What can hang from each mark:
Z343: Z163
Z319: Z163
Z120: Z163 Z713 Z995
Z163: Z120 Z319 Z493 Z644 Z919
Z493: Z163
Z919: Z163

Each row was made from one small tree. The marks that hang from a mark follow it in brackets, in the order of their numbers. Every link used is in the known rows. Write each row's tree.
Known rows:
Z163(Z644): [-0.12  0.24 -0.22  0.36 -1.00  0.90  0.38 -0.45  0.77  0.58  0.63 -0.81
 -2.09  0.16 -0.14 -0.32  1.30  0.68 -0.81 -1.15 -0.76 -0.91  0.70  1.07]
Z163(Z120): [-0.28 -0.02  1.37 -0.27 -0.46  0.72 -0.02 -0.04 -0.39  0.52 -1.61 -0.87
 -0.11 -1.49  0.50 -0.96  0.97 -0.60 -1.10  0.34  0.49 -1.83 -0.08  0.07]
Z163(Z120(Z995) Z319 Z644 Z919): [-0.79 -1.90  0.67  0.75 -1.61  2.20  0.66 -0.01  0.66  1.06 -1.86 -2.80
 -3.45 -2.09  0.96  0.07  3.08 -0.12 -3.84 -1.93 -0.33 -4.71 -1.88  3.32]
Z343(Z163(Z120 Z319 Z919)): [-0.63 -3.85 -2.48  0.32 -1.42  1.01 -0.41  0.83  1.11  0.68 -1.76 -2.11
 -1.12 -0.47  0.79  1.68  2.98 -0.18 -5.14 -1.77  1.55 -5.09  0.14  2.65]
Z163(Z120(Z713 Z995) Z493): [ 1.24  1.55  2.93  0.64  0.07 -1.59  0.76 -0.98  0.84  0.82  0.38 -0.58
  0.16 -1.94 -0.87 -4.45 -0.90 -0.26 -1.10  0.50 -1.13 -1.81 -1.82  0.71]
Z493(Z163(Z319)): [-0.13 -2.29  0.02  0.34 -0.80  1.48  0.76  0.49 -0.98 -0.06 -1.07 -0.58
 -0.65  1.60  0.26  2.02  2.14  1.08 -1.48 -2.63 -0.31 -0.24 -2.89  0.79]
Z343(Z163(Z319 Z493 Z644)): [ 0.67 -2.65 -4.47  1.19 -2.06  0.25  1.00 -1.58 -1.96 -0.77 -1.69 -1.11
 -3.37  2.83 -2.33  0.48  3.42  3.10 -4.16 -3.59 -1.98 -2.93  0.34  2.50]
Z120(Z163(Z919) Z995): [-0.40 -1.55 -1.17  0.71  0.30 -0.65 -0.98  1.62  6.23  2.84  1.62 -0.02
  0.68 -0.68 -1.11  0.18 -1.69 -0.95  0.71  0.15  0.46 -1.79 -3.08  1.54]
Z343(Z163(Z493 Z644 Z919)): [ 0.26 -2.21 -4.23  1.11 -2.30  0.37 -0.08  0.41  0.17  0.52  0.64 -1.23
 -3.00  1.49 -2.41  1.02  3.06  0.92 -4.08 -2.30  0.04 -4.60 -0.39  3.34]
Z163(Z319 Z493 Z644 Z919): [-0.05 -0.76 -3.41  1.86 -2.10  1.08  1.52 -1.09 -5.88 -2.10 -2.98 -2.30
 -3.97  1.24 -0.74  1.68  4.44  1.30 -4.19 -2.76 -0.29 -4.51 -2.39  3.56]
Z319(Z163(Z120(Z995))): [-1.16 -1.17  1.24 -0.49 -1.27  1.74  0.33 -0.35  0.83  2.38  0.48 -1.04
 -1.35 -1.43 -0.30 -0.49 -0.54 -0.04 -1.61 -0.70 -0.32 -1.87 -2.94 -0.76]
Z493(Z163(Z319 Z644 Z919)): [-0.73 -2.48 -1.38  1.04 -2.22  2.85  0.91  1.04 -1.41  0.48 -0.21 -2.23
 -3.29  1.40  0.69  3.28  4.22  0.47 -3.35 -3.74  0.54 -3.04 -3.28  3.20]
Z319(Z163(Z644)): [-1.13 -0.18 -1.77  0.26 -2.24  2.10  0.79 -0.75 -1.87  1.07  1.10 -1.38
 -3.40  0.82  0.04  1.54  0.88  1.35 -1.73 -2.40 -0.48 -1.11 -1.20  0.06]
Z343(Z163(Z120 Z319 Z644)): [-0.24 -3.21 -1.79  0.35 -2.08  1.65  0.25 -0.73  1.63  1.14 -1.58 -2.00
 -2.85  0.34 -0.06  0.08  3.25  1.63 -4.73 -2.86 -0.84 -3.82  1.68  2.21]
Z319(Z163): [-1.00 -0.41 -1.83 -0.15 -1.27  1.12  0.37 -0.58 -2.31  0.57  0.60 -0.64
 -1.25  0.85  0.15  1.71 -0.51  0.62 -1.23 -1.06  0.33 -0.36 -1.64 -1.07]
Z919(Z163): [-0.44 -0.59  0.23  0.07 -0.01 -0.73  0.36 -1.23  0.74 -0.86  0.89 -0.70
 -0.21  0.66  0.30  0.63  0.32 -0.32  0.76 -1.12  0.77  0.10  1.07 -0.39]
Z120(Z163 Z713): [ 0.75  1.11 -0.55  1.01  0.86 -2.47 -0.32  0.17  5.64  2.06  2.61  0.27
  2.09  0.01  0.09 -1.81 -3.26 -0.60  1.33  0.20  0.50  0.80 -0.39 -0.24]
Z163(Z120 Z493 Z644 Z919): [-0.33  0.20 -0.85  1.16 -2.42  1.24  0.78 -0.16 -3.61 -0.26 -2.87 -2.48
 -3.40 -0.86 -0.77 -0.03  4.26 -0.37 -3.95 -1.18  0.57 -6.14 -1.88  2.97]
Z343(Z163(Z319 Z919)): [-0.11 -3.85 -3.98  0.53 -0.93  0.36 -0.45  0.88  1.16  0.26 -0.30 -1.23
 -0.88  0.93  0.27  2.67  2.03  0.37 -4.19 -2.09  1.10 -3.02  0.07  2.60]
Z319(Z163(Z120 Z493 Z644 Z919)): [-1.25 -0.04 -2.80  1.07 -3.73  2.27  1.13 -0.75 -5.75  0.31 -1.87 -3.04
 -4.62 -0.20 -0.55  1.40  3.90  0.21 -5.09 -2.31  0.90 -6.33 -3.57  2.03]

Write each row's tree:
[-0.91 -2.76  0.30  0.44 -1.70  2.51  0.43  1.44 -1.58  0.49 -2.63 -2.31
 -1.21 -0.32  1.52  2.39  3.93 -0.72 -3.79 -2.39  1.80 -4.30 -3.78  2.14] | Z493(Z163(Z120 Z319 Z919))
[ 0.02 -0.56 -3.85  1.56 -0.59 -1.25 -0.07  0.74 -0.24  0.19 -1.38 -0.49
  0.18  1.03 -2.10  0.82  0.59 -0.37 -0.63 -0.44  0.86 -3.54 -3.47  1.79] | Z120(Z163(Z493 Z919))
[-0.64 -1.99 -3.61  1.33 -0.35 -0.23 -0.18  0.65  1.18  0.22 -1.69 -1.11
 -0.19  0.83  0.19  2.27  0.63 -0.29 -1.42 -1.42  1.17 -2.82 -2.56  2.01] | Z120(Z163(Z319 Z919))
[-0.97  0.62 -0.45  0.84 -2.59  1.57  0.60 -0.03 -0.77  1.96  2.27 -3.18
 -3.10 -1.61  2.42  0.18  0.79 -1.08 -4.38 -1.62  1.94 -4.24 -1.61  1.49] | Z319(Z163(Z120(Z713) Z644 Z919))
[-0.98 -0.14 -4.06  1.31 -3.18  1.77  1.19 -0.72 -5.59 -0.27 -0.75 -2.19
 -4.51  1.27 -1.00  2.28  2.84  0.96 -3.86 -2.63  0.43 -4.39 -3.51  2.00] | Z319(Z163(Z493 Z644 Z919))
[-0.85 -1.94 -3.99  1.72 -1.32  0.69  0.14  0.47  1.34  0.87 -0.87 -1.97
 -2.22  1.07  0.12  2.18  1.82  0.36 -2.02 -2.53  0.43 -3.49 -1.89  3.12] | Z120(Z163(Z319 Z644 Z919))
[ 0.37 -0.70 -2.32  1.80  0.31 -1.71  0.06  0.38  3.18  0.72  0.76 -1.26
  0.94  0.13  1.42  0.67 -1.11 -0.82 -1.36 -1.15  1.64 -1.83 -1.93  1.91] | Z120(Z163(Z319 Z919) Z713)
[ 0.83  0.94  1.97  0.97 -0.40 -1.13  0.44  0.04  0.78  0.85  0.76 -1.37
 -0.19 -2.59 -0.17 -3.11  0.09 -1.49 -2.59  0.62  0.52 -3.76 -2.80  2.03] | Z163(Z120(Z713 Z995) Z493 Z919)
[ 0.41 -1.12 -4.01  1.62 -0.32 -1.26  0.81 -1.29 -2.17 -1.21 -3.36 -0.27
 -0.36  2.39 -2.22  0.31  0.91  1.69 -0.80 -1.80 -1.03 -1.82 -2.71  0.97] | Z120(Z163(Z319 Z493))
[ 0.98  1.20  0.33  1.61 -1.66 -0.28  2.00 -2.35 -3.96 -1.18 -2.39 -2.44
 -2.74 -0.07  0.26 -2.43  2.69  1.04 -3.86 -2.19 -1.06 -3.43 -0.66  2.08] | Z163(Z120(Z713) Z319 Z493 Z644)
[ 0.59 -1.61 -2.16  1.44  0.24 -1.44  0.75 -1.03  0.62  0.19 -2.19  0.16
 -0.18  1.46 -2.97 -0.99 -0.22  1.75 -0.15 -1.55 -2.25 -1.35 -3.81  1.19] | Z120(Z163(Z319 Z493) Z995)
[-1.05 -2.77  0.18  0.85 -2.59  3.42  0.84  1.12 -1.22  0.92 -1.79 -3.10
 -3.33 -0.24  1.26  2.30  5.23 -0.08 -4.60 -3.53  0.95 -5.13 -3.27  3.08] | Z493(Z163(Z120 Z319 Z644 Z919))
[ 0.86 -0.49  0.19  1.33  1.15 -2.10  0.31 -0.38  5.94  2.02  2.10  0.12
  1.37 -0.12 -0.05 -1.95 -3.26  0.53  0.65 -0.91 -1.08  0.81 -1.89  0.68] | Z120(Z163(Z319) Z713 Z995)
[-1.37 -0.42 -0.74  0.10 -2.80  2.62  0.70 -0.82 -2.01  1.57 -0.55 -2.26
 -3.47 -0.44  0.59  0.48  1.87  0.63 -2.97 -2.02 -0.09 -2.93 -1.17  0.07] | Z319(Z163(Z120 Z644))
[-0.42 -2.61  2.68  0.36 -1.84  2.96  1.11  0.38  1.90  2.28 -0.75 -1.78
 -2.81 -0.46 -0.22 -0.20  3.12  1.21 -2.75 -3.42 -1.73 -2.36 -3.07  1.92] | Z493(Z163(Z120(Z995) Z319 Z644))
[ 1.19  0.76 -2.72  2.51 -0.80 -1.84  1.40 -1.95 -0.17 -0.10 -0.35 -1.06
 -1.55  1.86 -1.05 -1.47  0.35  1.73 -1.53 -2.57 -1.48 -1.74 -1.65  2.11] | Z120(Z163(Z319 Z493 Z644) Z713)
[ 0.24  0.04  1.61  0.62 -1.57  0.82  1.02 -1.00 -0.76  0.88 -1.36 -1.19
 -2.93 -1.11 -2.18 -2.81  2.07  1.02 -1.97 -1.09 -2.26 -3.48 -1.78  1.74] | Z163(Z120(Z995) Z493 Z644)
[-0.46 -2.71 -2.06  1.18  0.26 -0.34 -0.43  0.97  3.94  1.54 -0.17 -0.74
 -0.03  0.02 -0.56  1.04 -0.47 -0.11 -0.78 -1.16  0.11 -2.31 -3.52  2.24] | Z120(Z163(Z319 Z919) Z995)
[ 0.68 -1.55 -3.29  0.77 -1.94 -0.08  0.32 -0.62  0.10  0.50  0.38 -0.44
 -2.66  2.17 -2.87 -0.59  2.28  2.12 -2.69 -2.30 -1.58 -2.53  0.93  1.91] | Z343(Z163(Z493 Z644))
[ 0.03 -1.52  1.41  0.93 -1.16  1.04  0.72  1.06 -0.05  0.99  0.08 -2.40
 -0.22 -0.96  2.64  0.67  2.21 -1.21 -3.81 -2.08  2.04 -3.33 -3.47  2.14] | Z493(Z163(Z120(Z713) Z319 Z919))
[-0.31 -2.81  3.23 -0.06 -0.87  1.95  0.69  0.55  1.50  1.67 -1.42 -1.05
 -0.67 -0.54 -0.20 -0.18  1.86  0.56 -1.92 -2.30 -0.92 -1.77 -3.67  0.92] | Z493(Z163(Z120(Z995) Z319))
[-0.65 -2.38 -2.43  1.62 -0.90  0.59  0.04  0.47  4.50  2.00  0.31 -1.51
 -2.10 -0.05 -0.57  0.97  0.64  0.54 -1.49 -2.48 -0.73 -3.04 -2.86  3.25] | Z120(Z163(Z319 Z644 Z919) Z995)
[ 0.21 -1.03  3.85  0.25 -0.52  0.69 -0.20  2.29  5.11  3.40  2.99 -1.25
  0.50 -2.36  1.20 -1.60 -0.22 -1.99 -1.85 -0.62  1.43 -2.36 -3.87  1.64] | Z493(Z163(Z120(Z713 Z995) Z919))
[ 0.10  0.35 -1.31  1.07 -1.52 -0.33  1.45 -2.54 -2.27 -1.57 -0.24 -1.49
 -3.10  1.95 -1.59 -0.17  2.68  0.99 -0.67 -2.63 -0.72 -1.87  0.23  1.19] | Z919(Z163(Z493 Z644))
[ 1.39  1.02  0.03  1.45  0.87 -3.20  0.25 -0.37  4.73  1.96  2.13  0.80
  1.46  0.28 -2.23 -3.68 -3.32  0.41  1.40  0.00 -1.31  0.03 -2.80  0.44] | Z120(Z163(Z493) Z713 Z995)
[-0.49  0.35 -3.09  0.91 -2.78  1.30  1.56 -1.59 -5.60 -0.32 -0.22 -1.41
 -4.00  2.15 -1.79  0.94  1.85  2.07 -2.52 -2.65 -1.09 -2.37 -2.43  0.54] | Z319(Z163(Z493 Z644))
[ 0.04  0.82  1.46  0.56 -0.34 -0.43 -0.18  0.92  1.31  0.98  1.08 -1.86
  0.54 -2.68  2.25 -1.29  0.00 -2.31 -2.41  0.68  2.27 -2.89 -0.62  1.45] | Z163(Z120(Z713) Z919)
[-1.73 -0.99 -1.42  0.01 -2.08  2.12  0.09  0.52 -2.30  1.04 -1.02 -2.32
 -1.75 -1.24  1.35  2.03  1.45 -1.23 -3.60 -0.76  2.29 -4.24 -2.85  0.46] | Z319(Z163(Z120 Z919))
[-0.66 -0.77  1.67  0.29 -1.52  1.89 -0.16  0.86  2.78  2.26  0.36 -2.09
 -2.59 -2.74  0.33 -0.86  1.97 -1.02 -2.50 -0.64  0.03 -4.28 -1.47  2.69] | Z163(Z120(Z995) Z644 Z919)
[-0.27 -2.70 -3.47  0.45 -1.85  1.00 -0.82  1.44  3.78  1.99  2.45 -1.37
 -2.35  0.48 -0.41  1.49  2.01  0.25 -3.33 -1.86  0.63 -3.37  1.08  2.98] | Z343(Z163(Z644 Z919))
[-0.87 -0.25  0.07  0.57 -1.97  1.85  0.01  0.85 -0.14  0.93 -0.85 -2.59
 -2.43 -1.67  1.07  0.36  3.27 -1.13 -3.14 -0.84  1.22 -4.95 -0.51  2.50] | Z163(Z120 Z644 Z919)
[-0.26 -1.14 -0.69  0.87 -1.14 -0.38  1.65 -3.04 -4.74 -2.95 -4.14 -2.26
 -1.88  0.75 -0.06  0.13  3.60  0.54 -2.50 -2.58  0.16 -3.38 -0.79  0.76] | Z919(Z163(Z120 Z319 Z493))
[-0.18 -2.00 -0.15  0.73 -1.77  2.37  1.13  0.18 -0.78  0.43 -0.35 -1.40
 -2.91  2.01  0.10  1.80  3.29  1.63 -2.20 -3.72 -0.91 -1.06 -2.17  1.74] | Z493(Z163(Z319 Z644))
